Each row was made from one walk, in order. Every step used is in the known rows, and no mark comes twice. Write each row's walk.
In the rows, 128 means zero.
Known rows
renis-rami: [142 110 116 112 134 110  95 173 139 141 148 111 127 121 130 124 138 150
 149 124 105 105 120 169 132 150 157 144 139 122 100 154 144 167 112 121
 113  93 122 153 124 122 116 104 130 178 141 150 115 112 124 173 120 111
 104 118 158 119 148 166  81 143]
poma-renis-rami: [144  98 122 113 136 114  91 175 147 147 128 112 113 134 107 137 133 139
 141 106  95 109 136 176 141 153 152 128 130 133 114 149 137 182  96 110
 108  82 113 157 128 129  92 123 123 181 139 148 128 112 130 195 132  96
  93 105 136 130 142 173  92 160]
rami-vobe-tuzi-sazon-poma-renis: [147 108 134  88 135  81  16 167 169 140  87 158 135 161 132 132 121 148
 110  82  88 166 104 137 117 113 145 175 100 184 110  87 137 137 112  84
 111  90  89 152 122 125 135 121 141 172 135 154 144 105 105 216 111  93
 105  75 119 151 149 188 108 148]
vobe-rami: [140  78 127 108 107  94  75 158 138 141  76 155 115 116 129 137 131 151
 136 110  96 140 110 149 121 117 156 168 147 127 113 139 145 164 126 120
 107  98 115 146 173 135 121  96 145 173 140 147 116 101  96 137 143 110
 117 122 139 115 152 172 121 106]
tuzi-sazon-poma-renis-rami-fisa: [152  76 123  99 119 101  63 181 144 183 129 136  95 121 132 117 137 144
 121 106  79 157  99 148 134 161 154 145 135 166  80 126 115 150  97  87
 121  79  83 154 128 115 115 123 109 172 132 139 135  81 123 216 114  80
  90  90 162 125 156 184  61 151]
tuzi-sazon: [149 100 138  90 120  99  73 167 144 140  64 153 124 125 169 121 139 141
 132 116 109 131 108 159 125 146 154 161 127 150 101 121 147 135 121 103
  98 109 101 148 141 122 102 103 150 167 137 148 109 106 108 171 107 110
 116  91 157 136 160 171 151 149]
tuzi-sazon-poma-vobe-rami: [147  74 153  95 116  63  21 150 136 152  62 152  95 111 146 102 143 140
 124 110  83 195 104 137 124 110 161 162 131 141  93 132 124 147 125 103
 115  89  94 147 146 108  96 102 131 149 130 140 136  75  84 119 112  69
 126  73 156 122 161 178  96 136]
renis-rami-sazon: [137 106 101 120 126 109  83 169 127 140 164 105 110 119 140 119 138 145
 150 109  99 110 149 181 128 146 152 124 150 106 106 148 131 159 105 125
 122  77 115 152 107 117 104  82 119 185 140 132 122 102 120 195  99 107
 111  96 180 123 156 170  93 124]
tuzi-sazon-poma-renis: [150  77 143  90 111  95  48 169 162 152  91 144 106 139 146 119 141 144
 134 102  87 167 111 149 148 132 152 136 124 199  98 124 137 137 126  97
 103  96  84 150 100 116 105 146 128 163 131 146 138 102 109 189 113  81
  88  70 146 134 159 181 130 149]
nedo-poma-renis-rami: [152 111 123 115 132 124  70 178 149 134 131  94 133 153 117 144 130 148
 152 110 107 124 132 178 157 143 148 145 125 155  99 138 122 186 114  98
 117  85 107 163 156 138  87  81 113 177 142 135 128 100 114 164 118 106
 100  96 153 133 148 168  66 166]
renis-rami-sazon-poma-vobe-tuzi: [138 113 109 109 147  81  28 163 134 133 206  61 110 123 112  96 136 163
 143  86  86 174 150 163 119 127 155 142 144 101  95 134 123 156 108 123
 146  71  98 152  72 104 117  78  94 171 140 134 162  95 116 194  95  88
 120  92 176 124 149 181  62 139]
vobe-tuzi-sazon-poma-renis-rami: [139 110 129  86 134  97  61 179 166 154 144 110 135 144 121 117 133 158
 133 106  95 164  99 157 135 139 154 132 118 167 103 116 129 144  82  80
 120  89  87 161 130 112 106 103 122 160 136 166 150 112 122 187 102  87
 103  91 161 133 152 186 100 183]
sazon-poma-vobe: [152  88 135  99 127  77  32 158 146 133 139 108  94 119 139 104 138 156
 147  99  84 165 131 142 138 124 156 162 136 144  82 147 145 160 152 134
 123  92 103 141  74 115 126 125 110 167 138 127 144 102 107 166 122  84
 102  88 139 122 151 173  78 120]
nedo-rami-vobe-tuzi-sazon: [139 128 123  93 161  83  39 162 143 129  27 157 155 130 147 142 125 134
  97  87 121 120 113 149 109 117 144 181  87 132  97  99 135 147 123  86
 116  96 106 148 165 138 138  52 169 174 141 143 109  90 107 201  98 106
 133  88 145 146 141 171 139 141]
tuzi-sazon-poma-renis-rami: [146  93 132  99 123 100  67 175 155 166 118 122 108 137 134 115 142 139
 136 120  89 144 105 162 148 140 157 113 126 172 100 139 122 152 100  91
 111  79  93 160 100 108  94 122 120 162 130 150 138 103 120 178 106  69
  88  77 166 127 156 179  81 171]
tuzi-sazon-poma-vobe: [154  95 150  85 132  76  30 159 147 144  94 133  97 121 157  94 146 145
 135 106  88 175 114 141 130 131 158 153 124 155  81 132 132 139 138 110
 113  93  92 145  92 101 104 114 123 155 133 139 136  90 100 149  97  80
 112  64 159 134 161 176 103 150]
poma-renis-rami-sazon: [141  92 109 123 132 114  77 172 134 145 149  98  97 135 115 130 132 135
 141  97  88 117 162 187 135 148 148 118 145 125 121 141 126 168  93 115
 118  68 106 159  89 121  88 105 118 190 137 134 135 101 126 230 114  98
  99  89 158 136 151 175 103 132]
rami-renis: [159  80 135  87 138 101  89 173 139 139 134 137 125 115 154 127 143 141
 146 121  97 100 114 155 119 120 155 178 128 164  98 130 149 151 130 117
 118  93 121 151 136 131 102 128 127 177 140 134 111 115 118 213 123 100
  95 105 135 133 147 176 101 140]
tuzi-sazon-poma-vobe-rami-renis: [158  55 165  82 136  59  23 156 134 164  76 154 102 101 157 100 153 125
 121 122  77 175  95 140 110  96 165 173 122 155  88 126 112 145 117  97
 123  76 100 150 161 108  78 111 122 148 127 128 130  70  87 158 106  57
 114  73 147 134 159 186  76 156]
sazon-tuzi: [153  77 114  88 101 112  56 167 139 142 133 162 127 126 164 133 141 168
 157 120 110 122 128 144 142 126 148 165 128 158 102 133 152 171 145 122
 116 107 118 146 145 122 119 115 124 173 143 121 118 132 118 157 148  98
  95 104 133 132 147 174  95 136]
tuzi-sazon-poma: [147  90 131  84 107  92  51 164 154 144 100 146 115 120 174 107 148 153
 144 119  98 152  87 143 138 125 156 146 133 181  87 128 143 127 139 104
 108 102  91 146 105 114 120 126 134 161 135 144 123 101 103 168  96  88
  99  78 171 123 165 174 115 134]
nedo-rami-sazon-poma: [133  80 103 109 117  90  37 159 136 138 122 110  99 104 153 122 143 148
 147 103  94 140 135 157 150 101 147 123 151 152  77 141 135 147 165 127
 135  76  94 140  76 130 147  84 124 182 138 105 131  85 112 211  93  81
  96  74 189 103 157 166 119  80]

Which walk is each row?
[147 103 125 106 140  90  47 167 148 166  97 148 114 146 137 125 136 125
 120 114  83 130 106 153 133 128 152 139 114 161 106 127 117 163 101  88
 111  68 103 160 111 113 115 118 130 169 130 142 131  96 114 200  99  67
  92  65 143 143 152 183  48 168] | tuzi-sazon-poma-renis-rami-vobe
[151  82 115 117 131 116  92 182 136 162 140 125  97 126  99 137 127 145
 126  93  85 124 134 164 130 176 149 157 137 128  95 136 128 174  92 109
 121  83 106 150 132 135 118 117 117 190 140 135 128  94 131 230 142 112
  96 120 131 128 142 177  68 144] | poma-renis-rami-fisa
[151 122 149  86 152  81  40 164 145 117  89 121 131 132 134 112 132 152
 116  83 108 173 130 154 107 151 153 179 104 127 102 111 140 138 102 100
 111 108  97 148 147 114  88  82 140 159 140 157 138 102 104 169 101 114
 141  91 141 149 149 178 152 167] | poma-vobe-tuzi-sazon
[148  56 121 105 109  85   4 148 111 147 104 152  94 113 149 121 138 148
 141  95  89 171 164 151 122 106 149 164 142 110 117 133 121 181 126 123
 132  74 116 146 168 113  85  70 109 170 136 106 136  92  91 137 135  79
 127  84 139 138 152 179  85 112] | poma-vobe-rami-sazon-tuzi
[145  75 103 110 115 122  54 174 126 161 167 131 102 138 133 132 138 152
 150 110  96 121 168 172 149 137 144 124 138 143 121 137 122 183  95 105
 127  68 116 162 124 110  75 101 103 184 137 120 136 117 128 200 132  77
  88  82 151 143 147 180  70 147] | poma-renis-rami-sazon-tuzi
[137  58 113 109  92  82  33 151 135 146 125 139  96 109 148 117 138 153
 146 101  78 170 119 148 126  90 153 137 171 140 101 138 132 141 137 125
 126  74  99 142 127 125 134 100 120 175 136 125 137  87  89 162 113  87
 109  91 172 105 166 178  98  73] | vobe-rami-sazon-poma
[144  50 104 105  86  99  31 154 118 153 112 171 107 113 160 134 137 158
 146 109  98 148 143 150 129 100 148 154 152 130 120 131 130 163 122 117
 125  83 115 146 176 122 104  79 124 177 138 113 123 106  95 142 136  89
 113  99 150 126 156 178  99  95] | vobe-rami-sazon-tuzi
[146 116 125  89 133  79  21 162 160 130  91 153 147 139 158 121 128 157
 119  99  98 160  90 131 105 109 149 186 109 161  95  97 141 128 125  92
 115  97  98 144 129 120 154 102 143 166 138 152 131 108  99 183  98 102
 118  82 143 138 154 184  98 140] | rami-vobe-tuzi-sazon-poma
[139 115 111 111 150  93  43 171 161 143 157 115 138 152  92 135 120 156
 127  95  82 138 115 148 122 119 147 165 113 141 110 116 134 171 104 100
 126  70 110 157 114 127 150 116 120 182 140 149 150 116 124 215 125  84
  95  99 121 134 136 185  42 149] | sazon-poma-renis-rami-vobe-tuzi
[150  61 138  92 128  89  81 162 134 148  97 158 127 105 140 135 140 133
 136 124  88 125 100 153 108  99 158 178 138 142 107 132 139 161 118 108
 119  82 120 149 192 137 106 112 138 173 137 137 111 100 101 178 138  95
 107 116 135 126 148 179 101 131] | vobe-rami-renis
[147 108 128  90 137  76  25 161 157 118 167  94 116 128 117 104 130 177
 140  82  91 181 124 139 124 120 154 182 125 139  87 127 148 149 138 122
 131 100  96 141 106 120 139 110 109 167 143 139 158 114 110 168 118 102
 116  99 137 122 145 180 101 137] | sazon-poma-vobe-tuzi
[144  72 116 111 105 101  37 165 149 139 151 118  79 137 133 120 136 151
 146  85  76 163 149 159 147 116 146 123 150 170 102 131 139 144 136 124
 123  77  87 146  77 123 120 134 108 185 136 122 152 100 114 229 112  86
  85  66 146 122 159 181 121  94] | rami-sazon-poma-renis
[141  80 103 104 100  94  46 160 140 130 160 117  95 116 161 111 141 162
 156  99  86 154 130 152 137 111 150 139 163 148  91 136 142 133 151 133
 125  84  95 141  70 117 138 110 115 181 140 117 137 105 107 197  96  96
  95  78 168 112 162 174 107  88] | rami-sazon-poma
[142 100 111 121 137  86  37 161 127 143 186  77  85 111 130  94 144 149
 152 103  80 158 152 166 131 129 157 127 154 105  89 155 120 166 127 132
 139  61 106 148  59  99 103  96  93 171 136 119 148  85 111 188  94  76
 108  75 182 121 154 174  40 123] | renis-rami-sazon-poma-vobe
[140 132 114  97 150  83  48 168 153 147 119 137 151 134 145 116 132 151
 123 115 101 141  85 142 110 122 154 169 113 139  98 109 129 144 100  88
 121  84 104 154 130 109 133  87 138 166 138 157 131 104 111 175  90  88
 118  87 161 136 150 183  46 167] | renis-rami-vobe-tuzi-sazon-poma
[148  92 104 110 126 113  99 177 128 155 145 127 111 105 129 126 132 152
 133 113  94 114 116 156 119 171 153 163 143 113  82 140 131 168 112 112
 124  91 112 144 142 129 132  93 116 186 144 134 114  95 128 198 132 115
 108 128 159 118 145 173  57 129] | renis-rami-fisa
[143 115 134  82 128  97  69 169 155 124 102 139 149 135 151 122 131 158
 127  96 116 151 107 152 113 145 152 170 114 155 104 107 151 123 104  93
 105 119  98 148 156 125 114  85 149 164 143 167 124 112 109 170 104 125
 128 108 154 140 153 178 166 165] | vobe-tuzi-sazon
[146  85 124 109 123  76  16 156 132 130 160  97  77 116 143  96 139 152
 146  90  76 177 153 152 132 120 153 144 150 127  90 140 135 149 149 136
 134  76  96 141  62 111 120 111 101 175 137 115 148  86 103 197  99  85
 110  66 161 124 158 175  89  98] | rami-sazon-poma-vobe
[137  92 109 114 129  99  53 160 125 130  81 118 107 108 145 133 136 134
 137  91 107 116 155 171 137 123 144 137 141 125  93 140 136 152 144 125
 127  80 103 143 113 139 128  69 140 188 141 114 115  82 114 221  97 102
 110  88 182 119 151 163 140  89] | nedo-rami-sazon
[158 130 150  84 148  87  13 167 148 109  91 102 152 145 154 118 130 160
 128  87 119 184 133 157 123 139 150 194  99 152  87  95 126 148 121  85
 123 118  90 153 185 124  79  45 124 156 143 144 137  85  93 138  90 127
 147  78 154 154 154 172 123 178] | nedo-poma-vobe-tuzi-sazon
[145 101 112 124 141  94  51 168 151 153 129 126 112 145 111 131 130 137
 136 108  77 119 119 152 135 121 150 147 126 146 105 138 127 179 117 112
 118  62 114 154  95 122 131 132 120 183 135 132 136 105 119 209 127  74
  81  83 124 128 142 180  19 134] | sazon-poma-renis-rami-vobe
[137  45 120 116  90  87  30 157 141 153 122 135  82 128 123 130 132 144
 138  86  69 178 134 156 138  93 149 129 163 157 113 131 125 154 122 113
 121  66  91 148 118 130 114 117 116 179 133 126 150  89  97 197 130  81
  96  81 145 114 161 184 115  92] | vobe-rami-sazon-poma-renis
[156  53 149  93 137  63  36 156 132 151 123 133  99 101 136 110 147 137
 133 113  72 163 106 136 116  80 163 181 137 145  87 137 125 167 134 117
 137  70 112 146 145 120 102 128 109 160 132 124 137  88  95 171 131  63
 105  93 128 119 148 183  52 128] | sazon-poma-vobe-rami-renis
[155  62 153  94 148  73  56 158 125 142  94 136 106 102 130 122 140 123
 126 110  82 143 125 153 103 106 160 193 127 122 104 137 127 173 118 117
 123  76 121 150 181 127  85 114 126 166 135 130 123  85  98 174 134  85
 120 101 123 134 144 179  82 138] | poma-vobe-rami-renis
[138  97  97 117 118 100  60 166 135 149 191  93 104 112 144 107 145 156
 162 118  87 134 129 166 140 125 153 122 163 126  91 149 127 148 122 129
 131  68 105 148  64 110 128  98 105 180 138 124 134  99 116 192  95  84
  95  85 195 109 159 174  59 111] | renis-rami-sazon-poma
[157  94 133 104 119 116  52 172 156 118 107 112 128 156 137 145 128 155
 148  95 103 143 144 168 155 128 145 167 123 182  99 123 138 171 137 105
 111 102  98 155 156 148  95  99 122 181 144 131 129 101 106 172 128 116
 102  88 131 136 151 168 115 140] | nedo-poma-renis
[140  88 116 114 137  73  12 153 124 135 117  91  79 104 138 107 144 140
 137  88  86 161 161 156 143 104 149 134 141 123  73 142 125 160 167 135
 142  66  97 140  65 122 127  80 110 177 136  99 142  74 109 207  97  72
 107  62 178 116 152 167 104  91] | nedo-rami-sazon-poma-vobe
